Each row comes from the steps of one walk. Every step used is in the known rows, and no mark comes twice. Write the walk behind each row, first mark first.
Known rows
dapaf-zonuv: [-0.93 -1.08 -1.01 -0.17 -0.77  2.22 -0.93  1.57 -0.11  1.22  0.02 -0.81
 -1.29  1.75  0.50 -0.08  2.30  0.94  0.74  1.29 -1.67  4.49 -1.29  0.48
  0.21]
ramob-dokav-zonuv-dapaf: [ 0.45 -1.00 -1.59  0.43  1.45 -1.73  0.38  0.30 -0.41  6.64  0.72  0.81
  0.12  3.48  1.04 -1.00 -1.48 -0.10  0.42 -0.20 -1.42 -2.48 -0.09 -0.28
  1.35]
dapaf-zonuv-ramob: [-0.91 -1.18  2.75  0.39 -0.27  2.06 -0.23  1.40 -0.70  1.71 -0.13  0.05
 -1.36  1.62  1.35 -0.02  0.71  1.05  0.55  0.81 -1.35  4.49 -1.58  0.00
  0.13]
sako-dapaf-zonuv-dokav-ramob-piges-lopav: [ 0.44  0.18 -1.86  0.77  1.61 -5.42 -0.80 -1.52 -1.30 -7.27  0.07  0.34
  1.03 -3.68 -0.07 -2.44 -4.07 -2.00  0.84 -0.87  3.11  5.70 -1.18 -0.60
 -5.22]
zonuv-ramob: [-0.56 -0.47  2.74 -0.24  0.09  1.76  0.68  0.93 -0.07  1.17 -0.13  0.16
 -1.70  0.43  1.25  0.50  1.12  1.61  0.42  0.40 -0.37 -2.35 -0.94 -0.24
  0.79]
zonuv-dapaf: [-0.51 -0.53 -1.10 -0.26 -0.25  2.12  0.46  0.20 -0.27  5.20 -0.18 -0.31
 -1.76  1.36  1.44  0.42  2.82  1.27  0.55  0.52 -0.20 -2.34 -0.78 -0.40
  0.63]
sako-dapaf-zonuv-ramob-piges-lopav: [-0.28  0.61  1.81  0.12  0.48 -3.70 -0.84  1.22 -0.78 -4.50  0.47 -0.62
  0.20 -2.06  3.17 -3.25  1.24 -0.53  1.75  1.73  2.90  6.19 -1.92 -0.38
 -5.26]
ramob-dokav: [-0.18 -0.39 -1.55 -0.43  0.25 -2.00 -0.20  0.39  0.37  1.56  0.50 -1.21
 -0.68 -0.92  0.25  1.08  2.27  1.67 -0.02  0.43 -0.45 -2.62 -0.13  0.32
  0.89]
dapaf-zonuv-dokav-ramob-mekad: [ 0.24 -1.49 -1.52  1.08  1.27  4.28 -0.46 -1.76 -1.26  0.38 -0.35  0.88
  1.01 -1.07 -1.81  0.96 -6.32  0.01  0.22 -1.95 -0.58  4.10  1.52  0.49
  0.00]
nire-piges: [-0.22 -0.43 -0.47 -1.21 -0.28  2.38 -0.05  0.45  0.94  1.09  1.41 -0.84
 -1.49  0.01 -3.15  0.34  3.18  0.92 -0.38  0.52 -0.36 -3.00 -0.86  0.19
  1.45]
zonuv-dokav-lopav-piges: [ 0.51 -1.40  0.81  0.49 -1.86  0.53  0.44 -3.18 -0.05 -1.77 -1.01  0.62
  0.58 -2.08 -3.65  2.55  7.33 -0.40 -0.87 -3.02  0.88 -2.69  2.95 -2.87
  1.14]
sako-dapaf-zonuv-ramob-piges-dokav-lopav: [ 0.07  2.09  2.46  1.23  0.30 -6.30 -0.71  1.63 -0.56 -5.40 -0.84 -0.12
  1.14 -2.77  3.68 -2.41  2.93 -2.61  0.67  0.74  2.37  5.86 -0.37  2.74
 -1.27]
nuge-mekad: [-0.95 -0.43 -0.96 -0.71  0.66  2.28 -0.13  0.24  0.55  1.15 -7.64 -0.46
 -1.81 -0.26 -0.35  0.58  3.31  1.52  0.54  0.84 -0.96 -2.11  1.16 -0.13
  0.84]
lopav-piges-dokav: [ 0.05  1.69 -0.74 -0.27 -1.04 -0.45  0.44 -0.68  0.96  0.67 -1.65 -0.36
  0.09  0.11 -1.16  1.54  1.58  0.19 -0.50  0.22 -0.93 -2.08  2.88 -2.24
 -1.40]
sako-dapaf: [-0.49  0.42 -2.02 -0.72 -0.40  2.31 -0.38  1.48  1.30 -6.28  0.30 -0.89
 -1.77 -1.14 -0.57 -0.38  2.67  0.24  1.10  2.39  2.04 -0.84 -0.55  0.32
  0.06]
nire-piges-dokav: [-0.06  2.39 -0.33 -0.71  0.30 -1.14  0.52  0.41  0.98  0.76 -0.07 -0.82
 -1.09 -0.87 -2.57  1.01  1.18  0.16 -1.03  0.22 -0.89 -2.44 -0.26  1.38
 -0.29]
ramob-piges-lopav: [ 0.01  0.77 -1.00 -0.92  0.20 -3.97  0.11  0.55 -0.26  1.17  0.61 -1.34
  0.18 -1.67  3.47 -1.92  3.41  1.59  0.91  0.17  0.53 -2.13 -1.03 -0.63
 -4.01]
sako-dapaf-zonuv: [-0.75 -0.23 -1.96 -0.18 -0.82  2.64 -1.32  1.88  0.69 -5.58  0.41 -1.00
 -1.44  0.17 -0.45 -0.90  2.16 -0.41  1.29  2.88  1.20  5.84 -1.18  0.66
 -0.60]
nire-piges-ramob-dokav-zonuv: [ 0.76  1.14 -0.21 -0.67  1.91 -1.56  0.32  0.53  0.43  2.04  2.14  0.51
  0.46  2.35 -3.48 -0.72 -7.01 -0.60 -0.65 -0.57 -1.63 -2.66 -1.02  1.65
  2.76]
lopav-dokav-zonuv-dapaf: [ 0.12 -1.42 -0.80 -0.06 -0.41  4.37  0.87 -1.47  0.04  5.98  0.47  1.25
 -0.12  5.36  1.74 -1.48 -5.01 -0.59 -1.38  0.77 -1.38 -2.87 -1.99 -0.71
  1.16]
piges-dokav-ramob: [ 0.16  2.02 -2.19 -0.02  1.22 -1.48  0.80  1.30  0.34 -0.14 -1.16  0.34
 -0.44  0.37  0.78  1.15 -5.42 -0.25 -0.46  0.35 -1.16 -2.33  0.80  1.25
 -0.89]
ramob-piges: [-0.17 -0.19 -0.94 -0.68  0.52 -2.17 -0.28  0.82 -0.09  1.75  0.78 -1.14
 -0.15 -0.83  2.88 -2.45  2.45  1.12  0.91  0.46 -0.32 -2.41 -0.95  0.43
  1.11]
dokav-zonuv-dapaf: [ 0.10 -0.80 -1.09  0.18  0.65  2.19  0.75  1.08 -0.38  5.80  0.49  1.16
 -0.84  4.93  1.29 -1.56 -1.01 -0.15  0.98  0.14 -1.80 -2.14 -0.48 -0.42
  1.19]
lopav-piges: [-0.07 -0.91 -0.92 -0.60 -1.56  3.25  0.02 -0.45  1.02  1.18 -0.21 -0.53
 -0.24  0.86 -1.38  1.02  3.53  0.98  0.33  0.46 -0.57 -2.55  2.45 -3.20
  0.51]
dapaf-zonuv-dokav: [-0.89 -1.13  0.19  0.61 -0.35  0.47 -0.46 -1.44 -1.13 -0.38 -0.42  0.10
 -1.27 -0.56 -1.95  0.54  1.73  0.77 -0.30 -1.22 -1.06  4.73 -1.59 -0.04
  0.17]

Write each row's walk
[ 0.52  1.28  0.08 -0.61  0.22 -2.66  0.01 -0.10  0.72  0.38  1.54 -0.63
  0.59 -1.77 -2.83  2.18  1.32 -0.29 -1.20 -1.08  0.57 -3.32 -0.26  2.48
  3.02] -> nire-piges-ramob-dokav-lopav
[ 0.10 -1.18 -2.00 -0.62 -0.66  4.16  0.38 -1.09  0.73  0.34  0.22  0.44
 -0.07  1.54  0.81  0.74 -7.50 -0.06 -1.85  1.20 -0.54 -3.54 -1.28 -0.04
  1.13] -> lopav-dokav-ramob
[-0.47 -1.39  0.61  1.06 -1.19 -0.43 -0.33 -1.25 -1.17 -1.43 -0.48  0.36
 -0.63 -1.16 -1.55  1.37  6.29 -0.27 -0.41 -2.18 -0.50  4.20 -0.58  0.96
  0.98] -> dapaf-zonuv-dokav-lopav
[ 0.29  0.89  0.10 -0.31 -1.71  2.08  0.41 -0.39  0.75 -0.64 -0.43  0.22
  1.01  0.37 -0.99  2.40  2.21 -0.17  0.05 -0.58  0.08 -2.46  2.57 -1.17
  1.97] -> dokav-lopav-piges-ramob
[ 0.02 -1.14 -0.79 -0.61 -0.89  4.42  0.58 -0.35  0.75  1.30  0.99  0.78
 -0.19  4.45  0.83 -1.46 -5.05 -0.26 -1.48  1.18 -2.05 -2.74 -1.69 -0.20
  1.24] -> lopav-dokav-zonuv
[-0.10 -0.79  1.85  0.97 -0.66 -2.40 -1.18  1.38 -0.15 -5.06  0.35 -0.19
  0.40 -2.02  0.55  0.43  4.58 -1.46  0.64  0.98  2.73  5.19 -0.19  1.34
  0.16] -> sako-dapaf-zonuv-ramob-dokav-lopav
[ 0.58 -0.70 -1.69  0.49  1.73  4.02  0.59 -2.11 -0.56 -0.35 -0.31  1.03
  0.71 -2.21 -1.79  1.62 -5.86  0.61 -0.01 -2.52  0.39 -2.66  2.37  0.36
  0.66] -> zonuv-dokav-ramob-mekad
[ 0.29  1.38 -0.57 -0.11 -0.05 -2.99  0.07  0.47  0.30  0.08  0.13 -0.42
  0.46 -1.37  0.83  2.33  0.97  0.58 -0.38 -0.61  0.32 -2.54  0.01  2.49
  2.37] -> piges-ramob-dokav-lopav
[ 0.60  0.31 -2.25 -0.64  1.45 -4.00  0.29  0.80 -0.33  0.61  0.69 -0.21
  0.93 -1.13  3.29 -1.79 -2.85  0.42  0.97  0.08  0.39 -2.48 -0.26 -0.60
 -3.92] -> dokav-ramob-piges-lopav
[ 0.41  0.18  2.84  0.13  1.91 -3.99  1.04  1.20 -1.08  2.06  1.09  1.06
  0.83  1.72  4.00 -4.02 -2.05  0.33  1.22 -0.41 -0.62 -1.85 -0.97 -0.88
 -3.52] -> dokav-zonuv-ramob-piges-lopav
[-0.37 -0.92  2.94 -0.11 -0.80 -1.98 -0.43 -1.26 -1.20  2.37  0.30 -0.35
  1.13  0.01  4.89 -2.51 -2.69  0.49 -1.14  0.58  0.35  4.04 -3.47 -0.93
 -4.56] -> dapaf-zonuv-ramob-piges-lopav-dokav
[ 0.38  1.98 -0.25 -0.41  1.12 -0.89  0.77  1.02  0.87  1.19  0.82  0.58
 -0.36  2.53 -2.88 -1.10 -2.62 -1.37 -0.81 -0.15 -2.27 -2.20  0.01  1.29
  0.05] -> nire-piges-dokav-zonuv
[-0.17 -1.53 -1.06  1.02  0.90  0.33 -0.25 -1.29 -1.27 -0.85 -0.53  1.04
 -0.61  0.17 -2.03  0.82 -4.56 -0.45 -0.34 -1.47 -1.17  4.06 -0.90 -0.16
  0.21] -> dapaf-zonuv-dokav-ramob
[ 0.28  0.78  0.44  0.89 -1.80  0.70 -0.60 -2.56 -0.13 -8.52 -1.06  0.75
  1.04 -2.23 -4.35  1.60  1.00 -2.57 -0.24 -1.38  2.64  5.94  1.43 -1.10
  0.46] -> sako-dapaf-zonuv-dokav-lopav-piges-ramob
[ 0.25  2.16  0.11 -0.38 -0.53 -1.91  0.53  0.80  1.03 -0.39 -0.03 -0.54
 -0.34 -1.39 -2.34  1.81  5.85 -0.98 -1.27 -0.59 -0.10 -2.80  0.65  2.29
  0.58] -> nire-piges-dokav-lopav
[-0.86 -0.33  1.79  0.37 -0.36  2.30 -0.83  1.76 -0.01 -5.08 -0.06 -0.11
 -1.36 -0.02  0.32 -0.96  0.59 -0.40  1.23  2.24  1.64  5.98 -1.45  0.10
 -0.71] -> sako-dapaf-zonuv-ramob
[ 0.26 -1.13 -0.45 -0.28 -2.43  2.41  0.06 -0.14  1.10 -0.12 -0.27 -0.24
  0.62  0.22 -1.19  1.85  8.04 -0.10  0.30 -0.31  0.06 -2.84  3.45 -2.37
  1.25] -> dokav-lopav-piges
[ 0.86  2.06 -2.21 -0.22  1.92  2.79  0.38  0.28  0.86  1.53  0.19  0.09
  1.18 -1.33 -2.50  1.36 -6.79 -0.66 -0.56 -0.64 -0.35 -2.91  2.82  1.96
 -0.51] -> nire-piges-dokav-ramob-mekad
[-0.04 -0.77  0.58  0.51 -0.84 -0.51  0.69 -1.48 -0.43 -2.05 -0.48  0.38
 -0.96 -2.52 -1.57  1.98  6.81  0.25 -0.72 -2.54  0.58 -2.53  0.02  0.54
  1.56] -> zonuv-dokav-lopav
[ 0.36 -0.54 -2.19 -0.28  1.80 -2.23  0.14  0.88 -0.13  1.12  0.85 -0.12
  0.62 -0.10  2.79 -2.26 -3.77 -0.08  0.78  0.21 -0.51 -2.83 -0.14  0.41
  1.20] -> dokav-ramob-piges
[ 0.97  1.23  2.56  0.83  0.95  3.42  1.17 -0.41  0.36  2.91 -0.87  1.80
  2.47  2.31 -0.11 -0.42 -5.73 -0.69  0.35 -1.18 -1.52 -1.84  5.36 -2.04
 -1.24] -> lopav-piges-dokav-zonuv-ramob-mekad
[ 0.40 -1.55  2.02  0.97 -1.67 -1.36 -1.26 -0.47  0.17 -4.66 -0.13  0.03
  1.76 -1.53 -1.37  0.94  5.36 -2.06  0.48  0.61  2.91  5.09  2.72 -2.09
 -0.08] -> sako-dapaf-zonuv-ramob-dokav-lopav-piges
[-0.34 -0.45  1.97  0.27  0.64 -1.89 -1.26  1.46 -0.64 -3.87  0.47 -0.56
  0.05 -1.24  2.78 -3.80  0.24 -0.84  1.72  1.84  2.10  5.74 -1.94  0.61
 -0.38] -> sako-dapaf-zonuv-ramob-piges
[-0.41 -0.68  1.38  0.55  0.34 -1.61 -1.19  0.84 -0.28 -4.30  0.14 -0.51
 -0.56 -1.39  0.06 -0.44  0.02 -0.42  0.74  1.81  2.12  5.50 -1.23  0.33
 -0.70] -> sako-dapaf-zonuv-ramob-dokav
[-0.15 -0.78  2.82  0.22  1.01  2.00  1.01  1.63 -0.29  1.55  0.88  1.62
 -0.84  3.85  1.00 -1.69 -2.58  0.33  0.77  0.29 -2.04 -2.01 -0.58 -0.21
  1.32] -> dokav-zonuv-ramob
[ 0.48  0.96 -0.93  0.38  2.03 -2.01  0.78  0.19 -0.70  6.10  0.64  1.17
  0.39  3.75  1.21 -0.57 -7.39 -0.12  0.07 -0.50 -1.34 -1.87 -0.98  0.99
  1.85] -> piges-ramob-dokav-zonuv-dapaf
[ 0.04  2.53 -0.88 -0.26  1.22 -5.68  0.17  0.80 -0.07  1.38 -0.62 -1.08
  0.14 -1.63  3.43 -1.93  0.56  0.45  0.01  0.19 -0.70 -1.83 -0.35  1.65
 -0.56] -> ramob-piges-dokav
[-0.35  0.07 -0.72 -1.21 -2.00  2.49  0.51 -1.30  0.64  0.25  0.27 -0.77
 -0.60  0.19  1.46  0.98 -0.25  1.70 -1.79  1.20  0.52 -2.50 -2.02 -1.24
 -4.23] -> piges-lopav-dokav
[ 0.31 -2.19  2.99  1.01 -1.61 -1.61 -0.71 -0.70 -0.49  1.94 -0.23  0.23
  1.89  0.17 -0.29  1.72  5.50 -0.81 -0.19 -0.94 -0.03  3.54  2.64 -2.39
  0.68] -> dapaf-zonuv-ramob-dokav-lopav-piges
[-0.18  1.58  0.00 -1.31  0.39  2.16  0.32  0.37  0.74  0.56  0.91 -0.46
 -1.22  0.16 -2.96  0.77 -2.62  0.76 -0.55  0.16 -0.41 -2.60 -1.60  1.31
  2.13] -> nire-piges-ramob
[ 0.23  1.46 -0.33 -0.95  1.05 -1.78  0.03 -0.23  0.61  1.52  1.40 -0.87
 -0.14 -1.19 -3.21  1.36 -3.29  0.89 -1.01 -0.33 -0.08 -3.06 -1.16  1.65
  2.12] -> nire-piges-ramob-dokav
[-0.05  0.95 -0.31 -0.77 -1.05  3.01  0.34 -0.72  0.72  0.42 -0.61 -0.17
  0.13  1.16 -1.33  1.43 -2.56  0.76 -0.04  0.15 -0.51 -2.08  1.54 -2.17
  1.15] -> lopav-piges-ramob
[ 0.53 -0.02  0.78  1.28 -1.26  4.45 -0.36 -3.34 -0.83 -0.59 -1.10  0.88
  2.68 -1.75 -3.10  2.59 -0.66 -0.47 -0.31 -3.29  0.37  4.47  3.90 -0.76
  1.07] -> dapaf-zonuv-dokav-lopav-piges-ramob-mekad
[-0.19 -1.56  2.68  0.98 -0.53 -2.61 -0.73  0.95 -0.91  1.64  0.06 -0.04
  0.49 -0.26  1.63  1.20  4.74 -0.15 -0.03 -0.20 -0.30  3.81 -0.21  1.16
  1.10] -> dapaf-zonuv-ramob-dokav-lopav
[ 0.00  0.06 -0.70 -1.19 -1.07 -1.92  0.01 -1.59  0.03  1.39  0.69 -1.19
  0.74 -0.98  3.91 -1.81 -0.58  1.00 -1.40  0.78  0.93 -2.75 -2.35 -0.85
 -3.74] -> ramob-piges-lopav-dokav
